Known rows, with every step that occurs:
vepi, botiku, menut: [ 26.5 -29.4  10.8 -16.2  30.1  30.7  19.3 -43.0   3.9  13.5   4.6 -15.6
  36.1  63.5 -28.1 -45.6  33.6   4.9 -56.9   4.1   6.6 -32.0 -19.0 -24.1
   2.4]
kilut, botiku: [  3.4 -31.7  10.7 -41.8  49.9  -7.4  26.0 -13.8   8.3  15.0  -2.4  -4.4
  23.0  50.9  -6.6 -65.6  47.5  33.9 -61.7  -2.8  -4.7  -9.6 -26.4   0.7
  -4.5]
kilut, botiku, vepi, nobiva, menut: [ 10.8 -32.9  18.0 -48.2  52.1   9.9   3.2 -27.6  -3.8  22.6 -10.3 -51.3
  31.6  58.6  -8.0 -68.6  52.3  22.3 -68.7 -11.7 -21.2 -39.7 -11.9 -21.5
   2.6]
menut, botiku, kilut, lukani: [-28.5 -22.8  -2.7 -14.6  80.9  32.9  26.2  15.0  -9.9   4.7  -4.2   1.2
  35.6  49.4   9.1 -42.8  34.6   7.1 -28.7  -6.5  -9.5 -28.3 -44.9   5.9
   9.9]
menut, botiku, vepi, kilut, lukani: [  0.5 -33.4  -4.0 -16.3  75.0  38.6  16.4 -30.9  -8.9  -2.7 -10.1 -25.5
  29.0  38.7   0.5 -60.0  26.8   5.6 -52.1   1.1 -10.0 -29.1 -26.0 -30.8
  22.7]
lukani, kilut, botiku, vepi: [ 10.2   3.7 -21.5 -30.0  44.2  -7.8   6.1 -25.4  -2.8  44.5  -6.1 -25.7
  32.7  30.6  10.4 -78.7  79.7  54.2 -57.6 -40.5  -8.0 -23.1 -18.9  -5.2
   2.3]
mazur, botiku, kilut, lukani, menut, nobiva, bipon: [ -4.4 -20.9  14.8   2.2  56.1  20.1   1.4  13.6   1.5  -3.0 -19.4  -3.8
  20.1  64.3  -9.7 -44.0  79.5  18.3 -46.0 -17.8 -15.8 -29.4 -51.5  -0.2
  -9.9]
rini, botiku: [  7.5 -26.2   3.2  15.2  21.5  17.8  13.5 -20.9  24.1  -9.7  13.7 -10.8
  11.4  56.6  -2.3 -65.0  48.4  14.3 -62.7  -4.8  -1.1 -16.4   9.7 -14.9
 -11.1]
lukani, botiku, rini: [ -9.7 -32.0   6.0 -11.2  64.4  -2.1  25.4 -28.9  23.1  51.4   7.3 -21.4
  -0.8  19.1   5.7 -23.8  62.2  14.1 -52.6 -40.9  24.5 -10.2  -4.2   4.0
   8.4]
botiku, kilut, lukani, menut: [-19.8   0.4  -4.9 -24.4  46.1  26.3  13.4   4.9 -19.1  21.5 -32.3 -13.6
  36.6  26.5   7.3   2.2  60.5  34.8 -21.7 -37.0 -21.8 -32.8 -75.3   6.8
  -9.8]
nobiva, menut: [-33.7 -35.6  33.9 -25.8  64.0  29.1  11.6 -29.9  20.5  23.3 -17.7 -32.2
   0.6  19.8 -30.8 -43.5  74.8   2.5 -25.9 -23.9 -51.5 -39.0 -44.7 -15.1
   0.2]
lukani, menut, botiku, kilut: [-13.8  -5.6  19.1   6.8  65.3  28.0  10.8  -4.1  -5.5  20.8 -19.2 -29.3
  22.0  65.1  10.8 -55.5  70.1  35.6 -13.9 -12.7 -31.4 -19.4 -43.4  -7.1
   1.5]
bipon, nobiva, menut: [ 10.2 -48.0  28.8  -9.1  48.3   7.0  -9.8   9.5  12.6  21.4 -13.8 -43.2
   7.3  32.2 -34.0 -28.8  60.1  10.1 -32.4 -36.0 -61.6 -44.3 -37.2  13.4
  26.5]
vepi, nobiva, menut, botiku, kilut: [-20.7 -35.1  38.6 -29.2  76.3  39.3  -9.8  -4.4 -10.2  43.7 -13.9 -53.1
  22.3  65.2 -16.2 -59.9  59.2 -15.0 -30.4 -38.3 -60.7 -38.3 -28.5  -8.0
  38.8]
botiku, kilut, lukani, menut, nobiva, bipon: [-19.3  -8.8  -2.9 -15.2  48.2  25.0   5.3   7.7 -14.8  32.4 -33.9 -15.3
  39.8  40.1   3.5  -0.3  61.7  25.7 -24.8 -41.1 -18.5 -46.7 -60.5  15.9
  -0.3]
lukani, botiku: [ -9.6 -27.2   5.9  -8.8  67.6  -8.1  29.7   1.8  24.5  45.8  17.1 -11.6
  -3.4  25.7  -0.7 -33.5  78.5  15.9 -43.0 -50.6   2.1   7.5 -21.7   2.3
  -5.4]
vepi, nobiva, bipon: [ 16.4 -35.9  14.2 -25.1  43.7   3.3 -11.8 -23.6   9.7  54.2 -24.1 -37.7
  12.2  61.0 -43.0 -40.2  42.2 -13.8 -44.5 -62.9 -23.1 -58.6  -9.4   1.1
  42.3]
mazur, botiku, vepi, kilut, lukani: [ 22.4 -26.2   5.6 -16.4  48.5  28.5   2.1 -33.8   2.2 -22.3 -19.7 -21.0
  10.6  29.5 -21.8 -56.0  57.5  17.8 -75.2  -5.7 -11.0 -18.9 -44.1 -44.4
  -4.7]
kilut, lukani, menut, botiku: [-33.6 -41.9  21.0   3.4  77.8   9.8  20.8  -9.6   4.9  -3.9 -13.8 -19.2
  33.0  47.8  28.0 -18.6  69.1  26.6 -19.2 -23.5 -30.5  -7.8 -72.2  -5.7
   7.3]
rini, botiku, kilut, lukani, menut: [ -1.0  -4.5  -1.6  15.6  25.8  34.7  14.2   3.5  -3.6  -5.7   0.3 -12.0
  36.1  63.6  21.3 -43.5  64.5  23.7 -46.2  -6.7  -3.4 -22.6 -18.6  -5.1
 -18.3]
lukani, kilut, botiku, menut, nobiva, bipon: [  7.8  -6.2  -5.4 -22.5  51.6  -6.6  -3.8 -21.7   0.6  67.4  -5.6 -14.7
  42.6  54.9   6.8 -75.0  90.6  48.3 -43.6 -32.2 -10.9 -31.8 -10.4  21.0
  13.3]
rini, botiku, vepi, kilut, lukani, menut, nobiva, bipon: [ 29.8 -23.8  -1.5  24.7  22.2  40.5  -1.6 -41.3   1.0  -3.5  -6.5 -41.1
  32.5  64.2   7.8 -63.4  56.6  12.1 -73.0  -5.7  -1.9 -39.3  13.1 -31.2
   3.8]
rini, botiku, kilut, lukani, menut, nobiva, bipon: [  0.9 -14.1  -0.7  25.1  27.7  33.7   7.5   4.6  -0.4   3.6  -0.5 -13.8
  38.3  76.7  16.9 -44.3  65.1  13.5 -49.4 -11.3  -0.5 -36.0  -4.2   4.6
  -7.5]

Rows:
[ 11.2 -34.1  15.1  19.4  22.6  25.2 -12.3 -28.8  23.7  12.5  11.6 -20.0
  29.8  81.5  -4.6 -52.4  51.2  12.6 -53.9   4.5  -2.6 -43.4  31.0  -0.6
  -5.1] | rini, botiku, menut, nobiva, bipon
[-31.5 -49.7   6.8 -13.0  73.8  -2.4  30.3 -18.6  14.5  22.0   0.9 -12.7
  23.2  16.6  24.8   8.2  63.0  13.4 -43.2 -43.4   9.6  -7.7 -47.9   7.6
   8.2] | kilut, lukani, botiku, rini
[-13.4 -23.3  27.2  12.0  69.4  16.9  12.3 -17.0   9.3  13.1 -13.2 -32.9
  13.7  64.9   9.2 -61.0  69.2  33.5 -18.3 -13.4 -34.2 -10.0 -40.1 -14.9
   7.1] | lukani, menut, botiku
[-34.3 -45.2  21.0   1.6  76.1  12.5  17.6 -25.6   4.3  -2.2 -18.1 -25.1
  34.0  44.8  30.7 -13.1  60.4  26.0 -24.5 -19.0 -21.2 -15.4 -63.4  -5.0
  15.7] | kilut, lukani, menut, botiku, rini
[ -3.2 -46.7  28.5  -3.1  71.0  22.2  -1.0  30.7  -3.4  15.6  -8.1 -37.6
  26.5  49.6 -14.3 -32.2  60.1   2.2 -24.0 -23.8 -56.9 -46.7 -45.4  20.5
  31.3] | bipon, nobiva, menut, botiku, kilut, lukani
[ 25.4 -42.3  12.8  -6.6  32.9  27.2   7.1 -41.2   6.7  24.0   3.9 -19.9
  39.2  79.8 -31.1 -47.6  34.3  -4.4 -61.0  -2.6   7.0 -44.7  -1.1 -11.5
  14.9] | vepi, botiku, menut, nobiva, bipon
[  7.8 -40.6  23.4 -38.1  52.3  -0.6   0.6 -22.4   8.7  38.1  -6.1 -13.6
  41.1  74.0  -8.9 -53.6  51.4  30.8 -53.0  10.0  -4.4 -38.4  -5.2  14.7
   1.5] | kilut, botiku, menut, nobiva, bipon
[  2.9 -52.9  33.7   0.1  67.7  14.0  -4.1  17.6   9.1  16.0  -4.4 -41.7
  13.1  50.0 -25.6 -46.0  56.1   1.4 -29.4 -22.1 -59.6 -41.7 -30.1  13.6
  32.9] | bipon, nobiva, menut, botiku
[ -5.8 -14.3   1.8  20.7  26.8  34.4   6.1   4.8  -3.5  -3.5   2.0 -17.0
  39.0  70.3  26.6 -43.1  61.5  24.8 -50.7 -10.7 -10.6 -18.7 -11.5   0.7
 -12.6] | rini, botiku, kilut, lukani, menut, nobiva
[  5.0   3.2  -5.7 -31.7  48.6  -4.4   4.3 -23.5  -1.6  58.0  -4.7 -12.5
  40.1  41.3  12.2 -73.6  89.8  55.9 -39.7 -28.0 -12.4 -17.4 -25.6   8.4
   4.0] | lukani, kilut, botiku, menut
[ 19.8 -20.5 -15.8 -39.5  36.2  35.0   4.3 -58.9 -13.7   8.1 -35.4 -40.0
  26.4  -3.4 -15.4 -19.8  30.4  22.3 -66.2 -28.0 -13.3 -38.9 -42.7 -41.0
  10.0] | botiku, vepi, kilut, lukani
[ 22.3 -38.4   0.2 -12.4  27.1  25.1  28.8 -62.1   6.8   7.0  -3.6 -21.1
  23.8  48.4 -23.3 -50.4  13.2  -4.5 -79.8  -2.7  26.6 -33.4  -4.7 -25.2
  22.6] | vepi, botiku, rini
[ 19.9 -46.6  26.7  -5.1  63.9  30.0  -7.7   4.5  -4.5  17.4 -13.7 -51.5
  18.7  42.7 -26.9 -51.6  53.9   1.4 -39.2 -18.0 -57.1 -45.8 -28.3   0.7
  40.1] | bipon, nobiva, menut, botiku, vepi, kilut
[ 34.3 -17.9   6.8 -50.8  49.3  30.8  28.0 -37.4 -21.3  30.8 -27.8  -1.8
  28.2  28.2 -14.5 -76.8  49.5  24.1 -71.6   3.2 -14.4   7.4 -41.0 -16.2
  25.9] | vepi, kilut, botiku
[ 15.9 -21.6  -2.8  -0.5  38.4  35.6  26.9  -5.5 -18.1  15.7  -8.8 -14.5
  47.4  76.1 -10.6 -41.8  48.0  -3.2 -58.2 -19.4   5.8 -36.4 -36.0  -5.0
   9.8] | vepi, botiku, kilut, lukani, menut, nobiva, bipon
[ 22.9 -23.2  -1.3   7.9  13.4  25.2 -10.4 -33.4  12.2  -5.8   8.6 -50.5
  20.9  64.0  -3.2 -61.6  37.1   9.6 -75.8 -18.4  -6.6 -40.3  26.8 -34.5
  -2.3] | rini, botiku, vepi, nobiva
[-30.4 -45.8   6.3 -12.1  78.3  -6.7  34.6   2.4  15.2  19.4   8.1  -5.7
  19.9  19.9  19.8   1.3  75.4  13.9 -35.7 -50.6  -5.0   4.2 -60.1   4.9
  -1.2] | kilut, lukani, botiku
[ 21.2 -16.7  -9.2 -29.4  37.6  36.6   1.2 -58.5 -15.6  10.0 -39.4 -48.4
  29.0   4.1  -6.9 -21.5  42.0  29.8 -59.1 -28.1 -20.6 -35.1 -47.5 -44.2
   9.4] | botiku, vepi, kilut, lukani, menut
[  8.8 -21.5  -1.1  -4.7  38.4  36.2  25.6  -5.6 -19.7   8.5  -4.4 -16.8
  48.6  69.0  -0.6 -38.2  43.0   6.9 -59.3 -18.6  -3.6 -20.6 -42.8  -8.7
   4.9] | vepi, botiku, kilut, lukani, menut, nobiva
[-23.3 -42.0  -2.0 -13.8  70.8  -2.0  25.9  -8.5  11.1  14.5   4.3 -21.9
  23.3  15.7  19.7   5.4  68.4  15.4 -43.3 -50.9   0.7 -12.4 -51.9  -7.8
  -7.5] | kilut, lukani, botiku, vepi
[-27.0 -43.0  13.5 -16.1  76.0   0.8  22.7  -4.5  11.6  27.6   6.1  -8.7
  30.5  26.3  21.7  10.4  77.3  18.2 -26.0 -38.6  -3.7  -6.5 -57.9   6.0
  -5.3] | kilut, lukani, botiku, menut
[ 28.1 -16.2  -1.8  15.6  21.1  43.1   5.8 -43.3  -2.4 -13.3  -5.3 -39.6
  30.6  50.6  13.5 -59.9  56.6  21.8 -71.0  -1.1  -2.7 -24.1  -0.9 -41.4
  -6.1] | rini, botiku, vepi, kilut, lukani, menut
